Known rows, with every step that occurs:
m l w y d f: -211 10 -97 234 -7 -256 169 -37 -365 -25 -80 289 -133 -52 23 -35 -185
 -66 266 33 215 -35 120 290 138 150 90 301 136 88 -238 13 -211 -65 -195
 16 -100 248 -112 -156 -34 101 -180 165 -112 -120 -273
w s: -118 -19 64 13 46 50 -167 42 65 1 -113 53 -57 93 -38 -49 43 118 -134 112
 -76 417 -158 -31 60 -114 -34 -66 -131 110 144 168 24 -56 35 183 -139 11
 22 -19 79 -34 42 208 -37 291 60
g e q p s w y d: -98 134 -64 366 -38 -141 68 -129 -88 -173 65 -207 -85 124 -140 320 -150
 28 89 74 66 -307 189 58 66 256 217 43 299 86 -47 -101 -84 -326 3 -124
 -30 -104 149 -61 -312 -32 -44 -200 -34 97 -110
e q p s w: 302 166 -54 15 168 32 -70 -124 85 -43 65 -223 8 3 251 73 -29 102 -205 61
 -97 -183 43 -20 54 11 14 -183 330 -195 -13 73 63 -18 49 -204 80 -82 49
 84 -289 34 73 -297 -30 -166 93
m l: -32 -32 -3 -119 0 -33 -15 89 -206 -131 -49 58 -97 196 -133 -198 193 7 50
 -45 13 247 121 107 144 -76 -109 9 216 -27 -180 236 -104 119 -143 -48
 -109 -12 -96 14 27 75 133 60 -125 121 -161
g n v w l m: -187 122 52 -52 -101 483 -8 58 -68 181 -43 69 104 -26 330 -112 54 67 244
 198 27 168 14 -46 60 -79 -20 87 74 35 -142 -47 -93 64 2 62 44 -12 -247
 -165 202 -92 48 274 44 -234 -136
d y w: -2 -14 -16 -70 -222 -76 191 -34 -35 34 -40 -40 10 -81 135 123 60 -104
 137 -182 51 33 -55 203 -99 -16 -20 -18 31 -73 -157 72 -217 94 -135 -104
 -51 19 -99 86 41 138 -84 265 136 23 172
e g n h: -142 -35 187 -134 64 159 117 -201 208 -133 -113 -35 126 85 -233 -65 95
 101 -289 -331 7 124 281 -341 -3 -38 -38 285 157 -173 -55 -118 146 87
 -188 -144 250 140 62 -27 104 -231 222 22 44 -18 -324
v n g e q p s w y: -210 -18 -225 99 -12 179 -160 -266 -54 -81 -21 -99 37 -23 -63 364 -43 89
 -234 140 -76 -331 57 -181 44 289 218 54 140 -184 -93 -100 -138 -182 75
 -277 -67 -145 39 -76 -44 125 65 -297 -96 -111 -169
q p s w y d: -124 218 -32 330 -5 -244 -57 -28 -28 -34 267 -196 -144 102 4 134 -247 7
 110 124 109 -71 36 150 125 195 117 96 214 267 -39 -160 -154 -241 -58 63
 -249 -38 73 -79 -233 4 53 -50 -163 301 -86
h n: -94 -88 224 -42 40 67 -14 125 111 64 -102 71 -36 -76 -185 -338 321 28 1
 -75 69 -57 71 -208 -12 -80 0 149 -174 37 69 87 -4 18 -137 -62 -54 -76
 95 -117 309 -270 159 2 78 172 -36
v n g e q p s: -28 42 -311 -94 -18 160 -96 -311 165 84 -238 -276 -5 -8 -140 99 30 -154
 -194 -19 -83 -143 -21 -249 -46 259 22 -179 364 -499 112 -202 -3 -40 153
 -103 358 -52 48 -46 72 -175 7 -52 -104 21 -212
e q p c: 191 51 -98 -211 4 -41 60 38 132 152 -295 -186 0 -288 -118 -179 -72 -212
 -117 104 79 -160 -11 -74 -54 -214 93 -271 101 -374 96 191 4 187 -220 11
 -18 -27 -50 231 -59 0 -47 -72 -35 302 -53
h n g e q p s w: 51 7 -37 70 75 182 35 -162 41 -9 -122 -138 77 -180 9 37 136 176 -167
 -107 -114 -445 89 -255 -109 269 25 -41 239 -181 -91 -173 223 6 127 -392
 236 -194 154 -142 -97 -152 165 -406 39 -297 -157
n h e: -210 -237 294 -34 191 26 268 130 83 -170 -194 141 3 27 -123 76 187 -77
 -132 -127 24 123 161 -213 -29 -177 104 101 -68 -17 -28 47 147 -82 4 100
 83 113 133 -77 393 -203 35 -281 -133 -120 -241
q p: -4 133 -154 -105 -5 1 79 -105 165 47 -70 -67 -68 51 -35 -157 21 -215 158
 47 84 248 -125 20 92 -74 -5 -5 131 -124 -34 50 -115 -28 -129 213 -10
 -76 19 -79 22 -3 20 15 -53 359 -90
g e q p s w: 199 82 -99 51 70 89 56 -190 13 -140 17 -148 -16 -8 151 101 79 119 -113
 11 -137 -188 58 -114 100 162 94 -218 269 -246 -21 9 122 -62 72 -182 134
 -155 148 37 -326 -20 45 -342 64 -273 21
e g n: -121 56 108 -161 -82 61 44 -286 127 -144 -17 1 84 -24 -226 -218 192 168
 -256 -169 51 115 111 -273 107 12 -49 172 156 -207 -121 14 33 114 -264
 -44 92 -1 -115 85 -106 -192 250 164 185 315 -115
q p s w y d z: -94 -7 -263 127 50 -349 40 -94 -10 37 53 -193 -122 -55 67 54 -173 -116
 38 -7 170 -6 -47 77 118 97 -94 175 63 126 124 -380 -8 -72 -31 -64 -226
 119 92 -207 -364 77 32 136 -26 98 -27
v n g e q p: -31 -10 -308 -143 -80 253 42 -217 142 -4 -317 -82 55 26 -268 83 113 -278
 47 -15 -61 -163 72 -134 -32 152 68 20 281 -504 -80 -18 -105 0 21 -184
 370 -12 24 -141 163 -15 -27 -71 3 26 -228
h n v w s p q: 207 -84 96 103 -16 283 -130 254 131 257 184 258 0 -369 65 -117 10 116
 163 14 19 -118 142 158 -152 59 -62 -186 -399 -95 301 97 96 85 256 45
 -10 -237 36 -38 45 123 -68 -146 -62 -332 369
c p: 50 -126 153 -237 -156 -44 94 2 223 54 -21 -119 -25 165 -234 -237 169
 -120 66 -16 4 158 -211 -14 90 -178 -57 55 33 -48 -208 0 126 -148 33 105
 144 60 -209 49 82 -43 5 -20 92 177 -7
p q: 295 19 99 68 141 -25 -6 174 95 -165 -125 -43 48 -190 -67 -203 25 -58 -37
 40 -208 -25 66 -30 52 26 -132 25 -111 -235 177 133 -6 -54 -73 48 256
 -214 92 143 15 -14 -13 -144 196 303 228
z d y w s p q: 288 23 56 151 -34 -52 -147 205 -107 -12 384 48 64 -73 131 193 -246 32 94
 -284 44 -152 49 271 -371 131 -141 -294 -379 286 418 -78 35 -7 149 67
 103 -39 135 34 -181 288 -148 -135 -32 -148 421
y w s p: 96 47 -62 -21 -123 -7 -36 13 -32 48 367 94 12 99 5 90 -98 139 13 -64 -30
 225 -134 304 -102 -66 -89 -232 -290 87 62 33 112 124 242 144 -141 -84
 -77 174 -88 183 -45 38 -59 -154 283
n v w l m: -135 109 -26 -27 13 346 -100 123 -102 155 -145 72 115 96 401 -2 -36 -7
 219 277 -19 259 -72 87 50 -117 -65 111 101 35 -109 65 -87 33 119 202 16
 -6 -221 -132 231 -51 4 262 57 -191 -104
m l w s p q: 375 -169 -41 155 98 71 -115 197 -220 -54 234 293 93 -137 36 -35 -103 105
 156 48 -190 62 77 273 -106 117 -170 -208 -128 121 227 98 95 159 159 74
 7 -170 35 86 -305 316 -172 -215 -95 -327 211
c p s w: 193 -52 163 -112 -2 -76 -38 -13 154 18 253 -212 -44 86 119 -150 97 196
 -198 5 -134 -53 -149 -65 149 -5 -62 -101 115 19 -184 -74 247 -77 124
 -87 43 44 -128 127 -194 -20 88 -210 67 -196 150
e q p s: 215 178 -156 -35 133 -31 -79 -235 161 35 -161 -324 -21 29 43 54 -49 -79
 -183 38 24 8 -25 -49 -39 -50 -18 -223 401 -311 219 18 -3 -91 70 44 187
 -156 26 115 -141 -163 -1 -108 -101 226 -55
v w: 91 -86 -25 -217 40 131 30 -9 130 78 -95 190 -34 6 94 -45 112 -108 187
 129 -27 102 -67 -9 101 -136 -77 107 -87 -286 -261 175 -186 91 -68 230
 54 106 -108 184 76 -107 16 220 83 -33 133
q p s w l m: 42 191 -153 139 182 157 -180 69 -182 52 126 -165 161 168 485 -12 -129
 204 -44 260 -21 95 -140 63 50 62 -130 -36 253 289 106 -214 102 15 94 88
 -90 -48 -94 -178 -162 -113 73 -111 54 -207 -128
n v w: -54 57 60 -196 -102 232 65 -12 200 144 -137 143 -133 -107 181 -51 91
 -153 229 102 -48 226 -15 8 142 -132 57 3 11 -412 -291 279 -209 50 44
 146 81 -26 -117 60 235 82 23 259 -43 -52 73
v w l: 72 15 -119 -313 72 207 7 143 -216 149 -249 246 -29 79 175 24 80 123 284
 190 95 92 -55 -37 171 -184 -69 51 -155 -7 -213 253 -98 209 -84 277 -25
 153 -242 118 85 -171 6 223 112 -146 33
f d y: 31 161 -24 -23 -34 -294 17 -212 123 10 81 126 -47 62 -49 -221 37 -370
 123 -45 169 -155 -28 -9 -54 -150 152 182 -5 92 36 -6 -177 52 -258 -5
 -71 60 225 -3 160 13 -132 185 23 195 -18
w s p c: 64 10 -67 -163 -110 -111 -163 114 50 174 259 94 -46 -218 -118 -286 -135
 59 -171 175 80 90 -172 13 -40 -196 0 -363 -444 71 315 73 199 244 -16
 242 -384 4 -75 339 -62 96 -2 -31 -189 125 174
h e: -174 -162 230 -51 77 -80 228 73 10 -169 -146 179 -52 -75 -103 -72 256
 -19 -86 41 41 139 0 -143 73 -128 120 -22 -87 -37 -82 161 35 -45 -57 200
 -50 -34 -30 5 226 -149 54 -160 -13 208 -42

Rows:
-197 -96 -115 46 -16 -348 65 -17 -7 -73 -156 -55 -85 10 -213 -34 -66
 -261 98 2 166 101 -2 43 105 -79 -114 377 -116 101 109 -185 -103 -114
 -129 4 -142 166 60 -111 -51 33 13 331 72 359 -38
w y d z
35 93 -55 -179 -31 58 137 215 -336 30 -206 -8 -8 77 95 111 22 203 136
 -63 -31 158 -46 85 68 -71 -50 -82 -116 82 -213 243 -11 249 -36 89 3 8
 -174 85 98 -55 -1 228 193 -27 51
y w l
131 112 -142 40 -148 -206 -26 -138 6 151 493 182 9 100 26 63 -185 -77
 120 -139 130 -54 -103 359 -237 -79 57 -135 -288 239 99 -106 22 226 138
 66 -230 2 111 95 -71 243 -197 161 -77 -218 248
f d y w s p
-57 -153 89 71 102 123 -59 51 4 7 -144 260 28 -60 136 54 -11 72 58 124
 -288 403 -212 -95 2 -42 26 -30 -95 143 40 184 -10 -18 65 199 -44 52 89
 -29 2 7 -118 224 3 4 30
l w s
-180 -24 119 -92 32 72 -52 20 150 34 -253 22 84 -125 -275 -267 165 -20
 -97 -93 -67 -102 -23 -290 -142 -10 -107 310 -46 -20 -115 -100 77 98 -37
 -171 170 -108 20 -143 449 -218 250 -40 24 281 -219
h n g
109 -39 -140 -182 179 -341 112 -146 192 -35 -114 71 -61 2 -119 -365 56
 -391 -48 -142 0 -12 -63 -158 49 -230 -73 248 -240 -145 43 -186 104 253
 -91 -12 100 158 331 -42 60 -13 -30 276 187 91 -6
f d z
-88 124 -20 43 108 129 -143 126 -181 -46 -91 -36 182 237 181 -106 -14 45
 17 254 -7 198 -112 32 40 -122 -135 172 70 268 126 -39 11 -35 5 188 9
 -33 -145 -97 159 -174 63 86 130 102 -138
w l m
-65 3 -23 98 -75 -147 27 -48 1 149 36 65 -34 33 100 117 -74 -41 18 -191
 35 80 -105 211 -193 -21 83 -102 -128 175 -7 2 -97 170 25 4 -168 98 179
 -53 28 98 -189 443 35 2 140
f d y w s
-144 88 60 80 -6 70 -116 203 -339 8 45 -87 163 273 360 214 -171 -24 160
 -125 117 25 -38 141 -267 23 -108 34 22 530 73 -182 -95 -12 8 75 66 149
 -56 -231 120 -49 -15 223 134 -120 -72
z d y w l m
341 -165 173 -51 -28 -13 93 193 199 -5 -78 -160 63 -104 -192 -232 91 -75
 21 -38 -131 -86 -75 21 33 -36 -165 1 -50 -188 9 2 178 -164 53 53 331
 -105 -110 86 -53 4 -94 -198 248 187 215
c p q
-220 11 -45 -99 -122 66 141 -192 46 -240 -244 94 24 -25 -329 -93 148
 -103 51 -37 -212 106 -138 -285 76 128 -21 188 -21 -241 -225 -84 107 -39
 -2 33 324 -157 69 -17 253 -91 150 -46 91 277 -240
n g e
-84 -83 151 40 -29 -84 -106 -87 8 -41 227 -138 -24 76 10 108 -10 236
 -188 173 -13 -35 -145 -57 161 -20 109 74 -55 198 -168 -17 44 -294 59 5
 -280 -111 -134 76 -152 87 73 -266 -14 74 36
c p s w y
37 182 -178 -32 65 -91 -55 -199 171 99 -8 -260 -127 8 78 -118 -39 -68
 -82 53 41 258 -176 -80 73 29 -55 -210 252 -137 165 -106 -14 -58 14 278
 21 -139 48 11 -72 -161 48 -1 -136 312 -84
q p s
-354 154 142 129 -292 88 98 -18 89 91 86 44 -193 -72 -149 40 -81 -108
 391 66 157 15 205 16 113 53 222 237 12 25 -295 12 -354 -186 -155 12
 -102 10 -81 -76 151 13 -6 341 -152 261 -88
g n v w y d
369 -6 -39 147 15 12 -22 203 -25 -8 261 45 102 -155 4 49 -170 153 1 -66
 -187 -7 3 333 -140 83 -190 -260 -354 -59 251 56 141 114 253 68 83 -241
 -7 195 -202 220 -118 -162 92 -107 470
y w s p q
-44 -180 360 -57 152 210 283 6 111 -193 -273 21 118 -52 -211 134 259 16
 -232 -221 5 -226 400 -350 -155 -200 170 37 76 -198 -14 113 130 -67 -67
 -351 299 79 75 -11 291 -191 11 -354 -74 -249 -223
g n h e q
327 -30 -88 151 -119 -33 -24 125 -62 70 287 66 130 -217 103 124 -148 69
 73 -93 3 -105 -20 389 -233 95 -153 -241 -298 38 352 -14 32 74 125 -8
 -52 -189 -27 149 -235 309 -205 -97 55 -191 486
d y w s p q
-109 115 167 -96 -52 -155 -158 9 -15 -117 96 33 -91 169 47 -9 -20 -245
 117 -213 234 15 -6 -130 -170 -75 32 54 -38 347 192 13 -198 -191 -245 81
 56 214 148 -116 179 42 34 65 -81 263 -26
z d y
37 -129 243 -54 138 2 166 8 18 -210 -321 47 81 -1 -126 113 232 -52 -209
 21 -9 -139 170 -141 -67 -232 136 -37 120 -216 -29 333 43 -92 9 -92 180
 -26 -43 124 133 -145 -13 -273 56 76 -14
h e q
-62 -202 -41 28 -49 -380 60 -33 38 45 85 -220 -84 30 -62 -8 -66 -35 -50
 -46 127 -105 -108 48 112 19 -139 221 1 180 -3 -425 162 -154 80 -131
 -116 237 -70 -102 -317 70 -5 125 74 -25 16
c p s w y d z
56 -7 70 30 67 119 -158 140 -135 72 155 -210 190 245 331 -75 -19 269
 -112 192 -89 7 -198 45 46 -10 -169 14 191 382 -32 -252 295 -79 217 26 9
 52 -265 -104 -138 -137 60 -118 147 -330 -51
c p s w l m
-263 128 97 238 -66 -276 -25 49 3 -147 36 -76 -114 173 -309 34 -138 -134
 144 129 112 37 70 90 99 10 106 306 13 244 -56 14 -235 -286 -154 138
 -158 0 25 -3 92 -65 15 171 -48 603 -100
w y d
-239 191 -58 204 -42 -322 109 -116 -101 -9 -50 85 -176 -19 -87 -108 -196
 -91 81 87 306 -63 27 207 172 48 99 349 -59 -9 -25 -42 -145 -232 -198
 128 -43 171 -91 -101 100 -37 -89 133 -15 251 -116
w y d f
-92 -127 69 -150 87 191 -120 132 228 13 -52 4 -36 212 -131 -53 95 -192
 -124 -122 -77 91 200 -175 69 -28 14 170 -51 -205 99 0 -109 19 -60 -128
 106 328 127 -95 515 -124 33 86 -122 -244 -131
v n h
-211 -71 63 267 -48 -176 45 100 -290 -156 14 153 -76 139 -185 142 -128
 -137 364 77 -4 82 157 180 70 119 96 268 246 338 -266 68 -314 -134 -138
 35 -190 69 21 -72 -51 85 -101 217 -146 189 -273
m l w y d
175 52 47 -212 39 26 -46 144 -210 77 61 -83 -33 166 202 -51 79 388 -79
 84 -6 -30 -133 -88 196 -68 -58 -147 11 267 -136 32 294 32 91 13 -52 86
 -257 58 -177 -82 52 -135 89 -293 34
c p s w l
-32 -77 -82 -153 -68 241 -17 -156 78 -170 -373 -20 102 36 -351 71 193
 -163 -133 -25 -210 -266 118 -263 -22 126 64 114 136 -507 -98 82 -27 -22
 58 -327 438 10 15 31 283 -80 34 -41 121 -52 -124
v n g e q
57 -75 -116 -149 -300 -142 -12 95 -54 287 269 86 -11 -317 46 -61 -174 38
 -55 -4 196 -50 -159 202 -193 -121 26 -445 -407 90 247 12 66 321 -67 87
 -467 55 -151 319 -141 267 -127 165 -129 -129 279
d y w s p c
-80 -245 24 54 75 140 -82 117 -242 -16 -136 291 -21 26 86 57 60 128 101
 64 -187 436 -61 68 33 3 -40 -91 121 218 -87 223 -56 131 42 84 -177 80
 23 -88 -86 122 -87 240 -143 -145 -117
m l w s
-89 -69 42 38 -37 65 9 117 -18 42 -109 -27 -29 8 55 145 5 188 -86 -97
 -171 374 -143 157 -50 -14 -69 -186 -137 8 -54 168 -9 92 143 93 -89 24
 -33 25 37 33 -29 308 77 85 169
y w s
-157 136 157 283 -42 -227 -36 106 -69 -190 198 -2 -77 151 -130 80 -135
 21 144 135 16 -108 123 150 139 67 128 325 12 327 -206 53 -191 -228 -142
 -65 -226 18 26 -4 -65 73 69 2 -12 265 3
s w y d
21 -11 34 -142 -210 -173 -141 185 -123 228 389 54 -63 -187 56 3 -268 -2
 -42 -198 234 -125 -113 117 -327 -75 36 -492 -500 332 304 -76 81 239 -57
 153 -310 180 -1 197 -90 230 -76 87 -208 -53 217
z d y w s p c
-9 91 -127 -170 -152 18 144 116 -375 99 -195 65 22 14 216 178 39 120 228
 -83 170 47 -64 150 -11 -82 -21 -74 -64 218 -103 185 -141 194 -149 -31
 -136 88 -218 22 25 67 -101 296 170 -96 63
d y w l
96 33 -233 -53 10 211 -99 -182 79 -15 -14 -151 35 -35 52 113 47 35 -211
 -7 -202 -304 59 -192 49 311 52 -134 300 -395 -86 -132 32 59 132 -352
 241 -14 54 -62 -101 7 80 -238 -38 -351 -87
v n g e q p s w
394 66 -99 206 -25 -184 -16 63 14 74 387 119 95 -160 48 1 -235 -70 88
 -159 -19 -273 35 373 -285 83 -34 -187 -344 93 288 -110 73 185 139 -2
 -15 -177 209 126 -196 280 -267 -26 70 -219 429
f d y w s p q
44 -14 -228 140 93 -296 35 -138 -10 -12 -75 -248 -25 -42 40 201 -195
 -128 -62 -7 157 -237 89 70 18 22 -60 156 224 -19 159 -274 -9 -101 12
 -254 -49 121 104 -114 -428 97 -33 41 13 -4 -16
e q p s w y d z
125 -36 -44 4 4 44 -106 -35 13 18 320 353 74 18 56 13 -117 21 157 140
 -137 255 -203 106 -55 -79 -5 -113 -271 184 148 63 87 46 166 256 -106
 -35 40 114 -122 169 -150 -39 -135 -234 161
l w s p
-297 -137 83 -43 -120 143 154 -80 49 -89 -271 119 32 -158 -408 -199 316
 -13 67 -132 -102 -110 -29 -387 -49 190 3 264 -136 -95 -133 -140 154 -2
 -45 -95 238 -165 153 -193 370 -252 197 -99 129 174 -285
h n g e
-185 -111 162 193 159 170 119 -147 -29 -110 64 -63 65 -86 54 396 12 245
 -288 -37 114 -292 311 -272 -69 23 313 3 101 82 -48 -78 18 -225 -40 -296
 -177 -101 117 -112 -64 21 61 -590 -261 -292 -249
g n h e q p s w y
96 -164 51 3 261 182 -12 64 106 37 35 -96 18 22 217 253 78 61 -336 -77
 -37 -304 278 -146 -36 94 141 -213 256 -235 55 -26 86 37 134 -320 48 197
 115 -114 25 -102 -1 -429 -189 -671 -75
v n h e q p s w
145 119 118 7 126 -53 -138 -12 43 -121 202 -63 -47 21 230 -113 41 222
 -261 64 -200 -6 -45 -120 168 42 -31 -85 58 -25 -39 57 83 21 17 -96 -40
 -74 36 172 -145 -29 161 -166 42 -100 138
p s w
